Known rows, with every way that one mark hangs from another:
K_903{K_891{K_988}}: [ 0.79 -0.57  0.06  4.92 -0.48 -0.03 -1.43 -0.09 -1.44 -1.43 -0.14  0.10
 -1.91  2.23 -0.33 -0.49 -1.16 -4.10  0.30  1.79 -0.15 -0.82 -0.18  1.51
  0.37]
K_903{K_891{K_988{K_676 K_683}}}: [ 0.34 -1.00  0.70  7.24  0.64  0.23 -1.63 -0.81 -0.02 -1.06 -0.46 -0.56
 -3.15 -3.01 -0.57  0.79 -0.79 -5.48  1.06  0.70  0.53 -1.18 -2.25  0.63
 -0.42]
K_328{K_701}: [ 1.14 -1.80  0.48 -0.54 -1.30 -1.68  2.65  0.07 -0.60 -1.26  1.22 -1.61
  0.76  5.90  0.68 -0.04  0.22  2.04 -0.71 -1.00 -0.73  3.98  3.21  2.02
  0.12]
K_618{K_701{K_891{K_903 K_988{K_676 K_683}}}}: [-1.11 -1.73  1.00  2.46  1.97 -0.30 -0.82 -0.97  1.98  0.14  1.58  0.62
 -2.37 -0.73  0.96  0.41  0.28 -1.15 -0.92  0.96 -1.56  1.19 -0.35 -0.14
 -0.93]
K_328{K_701{K_891{K_988}}}: [ 0.29 -1.36 -0.28  1.11  0.36 -0.89  2.94  0.40 -0.46 -0.29  4.45  0.18
 -2.25  4.54  1.23 -0.19 -0.63  1.03 -1.67 -0.82 -0.83  1.89  2.82  0.63
  0.51]
K_697{K_701}: [ 0.21  0.13  0.81 -2.92 -1.60 -1.54  0.23  1.13  0.08  0.84 -0.16 -0.13
  3.71  5.58  1.02 -1.60  0.33  1.54 -0.18  1.78 -0.55  2.77  1.54  0.56
  0.49]
K_510{K_697}: [-0.74 -0.20 -1.00 -3.66 -0.61 -0.70  0.89  0.06 -1.17 -0.97 -2.07 -0.74
  4.64  2.94 -1.78 -0.35  0.36 -1.64  0.49  0.02 -0.34 -1.10  1.11  1.71
  1.32]
K_683{K_988{K_676 K_891{K_903}}}: [ 1.56 -0.75  1.21  3.20 -0.08  2.53 -1.82 -0.71 -0.54 -0.94  1.22  0.04
 -1.67 -3.66  0.90  1.10  2.36 -5.30  2.43  2.11  0.05  0.19 -2.09 -2.02
 -1.23]
K_618{K_235{K_697} K_701{K_891{K_988}}}: [-1.44  0.15 -0.82 -2.61  2.97 -0.83  0.63  0.52  1.94  0.69  0.61  0.17
  0.74  0.59  0.89 -0.58  1.21  5.74 -1.61 -2.43 -1.20  1.60  0.53  1.98
 -1.34]
K_701{K_891{K_903 K_988{K_683}}}: [-0.10 -0.69 -0.38  4.92 -0.10  0.63  0.21 -0.34 -0.76 -0.43  2.31  1.28
 -3.00 -3.70  0.79  0.26 -1.12 -2.88 -1.15  0.96 -0.34 -2.19 -0.31 -1.14
  0.01]
K_683{K_988{K_891{K_903}}}: [ 1.51 -0.83  0.58  1.50 -0.82  1.73 -1.17 -0.13 -0.90 -1.45  2.06 -0.20
 -1.50 -2.79  1.27  0.41  2.15 -4.43  1.50  2.76  0.04  0.16 -0.42 -1.22
 -0.91]
K_676{K_988}: [-0.51 -0.92  1.69  3.22 -2.16 -0.72 -0.54 -1.60 -0.67 -0.82 -0.26 -0.50
  0.19 -1.47 -1.17  0.94  2.64 -3.09  1.27  0.93 -0.54  1.26  0.67 -0.33
  0.48]
K_683{K_988{K_676}}: [ 0.87 -0.46  1.15  1.85  0.15  1.24 -0.33 -0.85 -0.24 -2.11  1.48 -0.53
 -1.01 -1.73 -0.24  0.87  3.69 -5.49  0.83  1.68 -1.10  0.76 -0.91 -0.37
 -1.23]
K_701{K_891{K_903 K_988{K_676 K_683}}}: [-0.06 -0.64  0.09  6.21  0.59  1.29 -0.35 -0.80 -0.45 -0.10  1.62  1.48
 -3.18 -4.50  0.49  0.82 -0.99 -3.52 -0.42  0.43 -0.29 -2.06 -1.71 -1.83
 -0.21]
K_988{K_676 K_683}: [ 0.25 -1.72  1.71  4.75 -0.39 -0.28  0.37 -1.25  0.12 -0.77 -1.28 -1.29
  0.56 -4.87 -0.58  1.65  1.69 -4.16  0.94 -0.60  0.65  0.92 -2.10 -0.59
 -1.07]
K_697{K_701{K_891}}: [-0.40  0.04  0.24 -2.54 -0.39  0.21  1.30  1.58  0.21  2.38  2.21  1.91
  2.79  4.71  1.79 -1.69 -0.58  1.43 -0.39  1.22 -0.12  1.84  1.18 -0.89
  1.25]
K_903{K_891{K_988{K_683}}}: [ 0.30 -1.07  0.22  6.06  0.01 -0.46 -1.06 -0.39 -0.38 -1.38  0.27 -0.77
 -3.03 -2.39 -0.23  0.27 -0.88 -4.85  0.19  1.25  0.52 -1.15 -0.88  1.29
 -0.15]
K_683{K_988}: [ 0.77 -0.58  0.54  0.25 -0.60  0.42  0.24 -0.23 -0.70 -2.45  2.42 -0.77
 -0.78 -0.69  0.14  0.25  3.45 -4.53 -0.13  2.39 -0.95  0.61  0.79  0.48
 -0.85]
K_510{K_697{K_701} K_891{K_903 K_988{K_683}}}: [-2.23  1.59 -1.67 -4.43  2.99 -1.68 -0.69  0.65  2.08 -0.85 -1.54 -1.06
  2.09 -2.88 -1.23  0.43 -3.53  3.04 -0.15 -0.75  0.97 -4.09  0.15 -1.82
  1.45]
K_697{K_701{K_891{K_903 K_988}}}: [-0.14  0.81 -0.15 -0.64 -0.33 -0.16 -0.48  1.12  0.29  1.54  2.07  1.76
  0.02  3.60  1.74 -1.72 -1.68  1.39 -0.97  2.08 -0.93  0.20  0.98 -0.87
  0.85]
K_618{K_235}: [ 0.90 -0.09  0.26  0.81 -0.67 -1.41  1.66  0.79 -1.03 -1.30 -1.73 -0.72
  4.90 -1.67  1.50 -0.49  0.69  4.51 -0.82 -1.45  1.68  2.44  0.23  1.00
 -1.08]
K_328{K_235{K_697{K_701{K_891{K_988}}}}}: [ 0.86  1.58 -0.33 -5.86 -1.77  0.60  1.57  0.62 -1.18  1.75 -0.48  0.63
 -1.32  3.60 -1.05 -0.76  0.52  3.31 -1.73 -0.81  2.15  0.60  0.80  1.10
  0.19]
K_676{K_988{K_683 K_891{K_903}}}: [-0.42 -1.86  1.91  5.84 -1.65  0.21 -1.43 -1.89  0.41  0.43 -0.04 -1.08
 -2.04 -8.53  0.09  2.12  1.65 -3.88  2.81  0.49  1.28  0.32 -1.40 -2.26
 -0.21]
K_510{K_697 K_891{K_903 K_988}}: [-1.15  1.18 -1.93 -2.39  1.99 -0.64 -0.62  0.02 -0.63 -2.77 -2.47 -0.35
  2.47 -0.63 -2.39  0.73 -3.16  1.15 -0.12 -0.60  0.43 -4.79  0.57 -1.58
  1.66]

Rows:
[ 0.72 -0.41  0.80  6.99 -0.63 -0.88 -2.24 -1.68 -0.12 -2.16 -1.46 -1.25
 -3.47 -4.96 -0.71  1.26  0.05 -3.94 -0.15  1.12 -1.01 -1.50 -1.92 -0.43
 -1.48]
K_891{K_903 K_988{K_676 K_683}}
[ 0.23 -1.20  1.75  4.41 -2.35  0.59 -1.93 -1.49 -0.97  0.34 -0.56  0.04
 -0.49 -3.36  0.02  1.18  1.33 -2.88  2.95  1.26  0.41  0.77 -0.56 -2.06
  0.42]
K_676{K_988{K_891{K_903}}}
[-0.27  1.58 -1.36 -3.54 -0.71  0.77 -0.86  0.63  0.00  1.64 -0.13  0.92
 -0.63  5.10 -0.68 -1.17 -0.47  0.89  0.20  0.10 -2.71 -1.38  1.05  0.84
  0.85]
K_235{K_697{K_701{K_891{K_903 K_988}}}}
[ 1.42  1.44 -0.30 -6.50 -2.40  1.61  1.52  0.53 -1.19  1.80 -1.91  0.97
  0.03  3.10 -0.55 -0.74 -0.46  4.61 -0.94 -1.34  2.31  1.12  0.86  1.12
  0.48]
K_328{K_235{K_697{K_701{K_891{K_903}}}}}
[ 0.12  1.76 -1.28 -3.55  0.13  0.35  0.72  1.31  0.62  1.29 -1.85  0.46
  3.65  0.03  1.28 -1.18 -0.79  7.29  0.01 -2.95  0.16  0.86  0.23  1.06
 -0.20]
K_618{K_235{K_697{K_701{K_891{K_903}}}}}
[ 0.82 -0.48  0.59  6.19  0.12  0.67 -1.94 -0.51 -1.06 -1.12 -0.81  0.29
 -1.94  1.24 -0.67  0.03 -1.01 -4.77  1.04  1.26 -0.17 -0.77 -1.54  0.82
  0.12]
K_903{K_891{K_988{K_676}}}
[ 1.09 -2.10  1.78  6.30 -0.69  1.44 -1.26 -1.16 -0.19  0.70 -1.58 -0.63
 -0.39 -7.50  0.80  1.90  0.13 -4.16  2.96 -0.16  1.95  0.35 -3.60 -2.68
 -1.14]
K_988{K_676 K_683 K_891{K_903}}
[ 0.47 -2.44  2.08  5.60 -0.18  0.80 -0.14 -0.79 -0.31  1.17 -0.43 -0.85
  0.44 -6.38  0.45  1.92  1.53 -5.12  2.67 -0.30  2.36  0.98 -3.43 -2.59
 -1.12]
K_988{K_676 K_683 K_891}
[-2.01  1.06 -1.54 -5.34  1.17 -0.63  0.75  1.24  0.68  1.75  0.99  0.86
  3.07  4.18 -0.40 -1.50 -0.90  0.26 -0.34  0.59 -0.55 -1.71  1.01  0.40
  1.92]
K_510{K_697{K_701{K_891{K_988}}}}
[-1.71  2.14 -1.84 -5.57  2.42 -1.34 -1.07  0.90  1.08 -0.99 -1.91 -0.19
  3.27  1.36 -1.38 -0.31 -3.78  3.79 -0.04 -0.15  0.32 -3.74  0.85 -1.64
  1.96]
K_510{K_697{K_701} K_891{K_903 K_988}}
[-0.60  0.42 -0.05  0.14  0.04 -0.46 -0.16  0.88  1.14  1.58  2.38  1.10
 -0.91  0.16  1.77 -1.09 -1.49  0.71 -0.97  1.68 -0.47 -0.14  0.38 -0.96
  0.39]
K_697{K_701{K_891{K_903 K_988{K_683}}}}
[-1.88 -0.29 -0.71 -1.76  3.41 -1.19  1.01  0.26  2.79  0.79  1.04 -0.47
 -0.15 -2.87  1.00  0.04  1.39  5.12 -1.77 -2.91 -0.66  1.33 -0.03  1.83
 -1.74]
K_618{K_235{K_697} K_701{K_891{K_988{K_683}}}}
[-0.04 -0.85  1.15  6.12 -0.02 -1.63 -0.84 -1.29 -0.23 -1.61  0.08 -1.53
 -2.51 -3.63 -1.12  1.27  1.88 -4.93 -0.51  0.95 -0.39 -0.70 -1.64 -0.38
 -1.52]
K_891{K_988{K_676 K_683}}
[ 0.63 -0.48  0.22  5.41 -1.35 -1.69 -1.66 -1.18 -0.50 -2.54 -0.65 -1.53
 -3.28 -3.83 -0.28  0.64 -0.27 -2.83 -1.12  1.80 -1.03 -1.54 -0.20  0.51
 -1.23]
K_891{K_903 K_988{K_683}}
[-0.72  1.37 -1.18 -3.92 -0.41  0.30 -0.14  0.86 -0.01  1.96  0.79  0.78
 -0.10  5.77 -0.90 -1.17  0.45  0.26 -0.04 -0.04 -2.36 -0.89  1.14  0.72
  0.83]
K_235{K_697{K_701{K_891{K_988}}}}
[ 1.31  0.23 -0.46 -3.55 -0.18  1.07  3.74 -0.22 -0.76  1.04  1.70  0.08
 -4.80  3.53 -0.99  0.62  0.08  4.37 -1.86 -3.77  1.90  1.80  1.52  1.51
 -0.04]
K_328{K_235{K_697} K_701{K_891{K_988{K_676}}}}
[ 1.48 -0.34 -0.64 -5.96 -1.09  1.33  4.94  0.32 -1.11  1.28  1.48  0.18
 -2.35  4.48 -0.33  0.25 -0.25  5.78 -1.74 -4.13  2.61  2.82  2.75  2.13
  0.56]
K_328{K_235{K_697} K_701{K_891}}
[-0.70  1.19 -1.22 -2.67 -0.30  0.42 -0.61  0.36  0.80  1.72  0.20  0.21
 -1.46  1.78 -0.62 -0.59 -0.23  0.35  0.13 -0.40 -2.24 -1.61  0.49  0.63
  0.46]
K_235{K_697{K_701{K_891{K_903 K_988{K_683}}}}}
[-1.25 -0.33 -0.63 -4.08  2.46 -0.03  1.48  0.70  1.91  1.19 -0.24  0.47
  2.99  0.70  1.29 -0.59  1.13  6.54 -0.90 -3.27 -0.56  2.68  0.62  2.06
 -0.93]
K_618{K_235{K_697} K_701{K_891}}
[ 1.47  1.21  0.22 -7.24 -2.87  0.28  1.55  0.41 -1.27  1.13 -2.64 -0.47
  0.97  4.36 -1.29 -0.70  1.06  4.00 -1.00 -1.01  2.34  2.12  1.14  2.04
 -0.02]
K_328{K_235{K_697{K_701}}}
[ 1.07 -1.05  1.43  2.61  0.29  2.08 -0.87 -0.42 -0.61 -0.58  2.15 -0.13
 -1.11 -3.02  0.68  1.06  3.60 -6.15  2.28  1.97  0.42  0.77 -1.98 -2.01
 -1.23]
K_683{K_988{K_676 K_891}}
[ 1.32  0.26  0.61  5.56 -1.32 -0.41 -2.75 -1.33 -1.39 -2.24 -2.01 -0.16
 -1.91  0.43 -0.82  0.29 -0.25 -2.75 -0.11  1.79 -1.86 -0.99 -0.97 -0.16
 -0.88]
K_891{K_903 K_988{K_676}}
[ 1.27  1.82 -0.47 -5.50 -2.01  1.07  0.84  0.39 -1.08  1.46 -1.21  0.76
 -1.79  3.04 -0.86 -0.73 -0.38  3.96 -1.52 -0.74  1.86  0.23  0.70  1.06
  0.16]
K_328{K_235{K_697{K_701{K_891{K_903 K_988}}}}}
[ 0.07  0.38  0.00 -2.00 -0.80  0.68  0.31  1.33  0.22  1.99  1.13  2.05
  2.17  3.71  2.07 -1.69 -1.84  2.12 -0.18  1.35 -0.35  1.30  1.09 -0.87
  1.22]
K_697{K_701{K_891{K_903}}}
[-1.68  2.18 -1.36 -4.24  2.93 -0.67 -1.50  0.48  1.43 -0.67 -2.64  0.02
  3.15  0.55 -1.70  0.19 -3.62  3.07  0.69 -0.63  0.29 -3.69 -0.52 -2.26
  1.73]
K_510{K_697{K_701} K_891{K_903 K_988{K_676}}}
[-1.59  1.35 -1.37 -3.94  1.31  0.28 -0.42  0.61  0.97  1.63 -0.29  1.13
  2.47  2.71 -0.49 -1.11 -1.65  0.10  0.51  0.31 -0.76 -2.10 -0.13 -0.18
  1.66]
K_510{K_697{K_701{K_891{K_903 K_988{K_676}}}}}
[-0.03  2.09 -1.45 -2.47  0.49 -0.32  0.10  1.22  0.66  0.94 -1.28  0.26
  1.93 -0.39  1.04 -1.16 -0.71  6.71 -0.67 -2.30 -0.39 -0.03  0.11  1.13
 -0.49]
K_618{K_235{K_697{K_701{K_891{K_903 K_988}}}}}
[-0.62 -0.21 -0.08 -4.40  1.35 -1.69  0.38  0.18  1.87 -0.30 -2.50 -1.54
  3.69  1.75  0.28 -0.48  2.02  6.73 -0.74 -2.61 -1.08  3.66  0.98  3.45
 -1.73]
K_618{K_235{K_697} K_701}
[ 0.04 -0.04  0.38  4.63  1.52 -0.43 -1.07 -0.83 -0.13 -2.78 -1.43 -0.59
 -0.94 -5.81 -1.02  1.99 -2.03 -0.38  0.00 -0.52  0.97 -2.58 -1.56 -3.32
 -0.30]
K_510{K_891{K_903 K_988{K_676 K_683}}}
[-1.80  0.66 -1.40 -6.52  0.74  0.08  1.39  1.36  0.62  1.98  0.32  1.02
  4.82  4.06 -0.15 -1.51 -1.05  0.87  0.31  0.00 -0.06 -0.82  1.12  0.44
  2.21]
K_510{K_697{K_701{K_891}}}
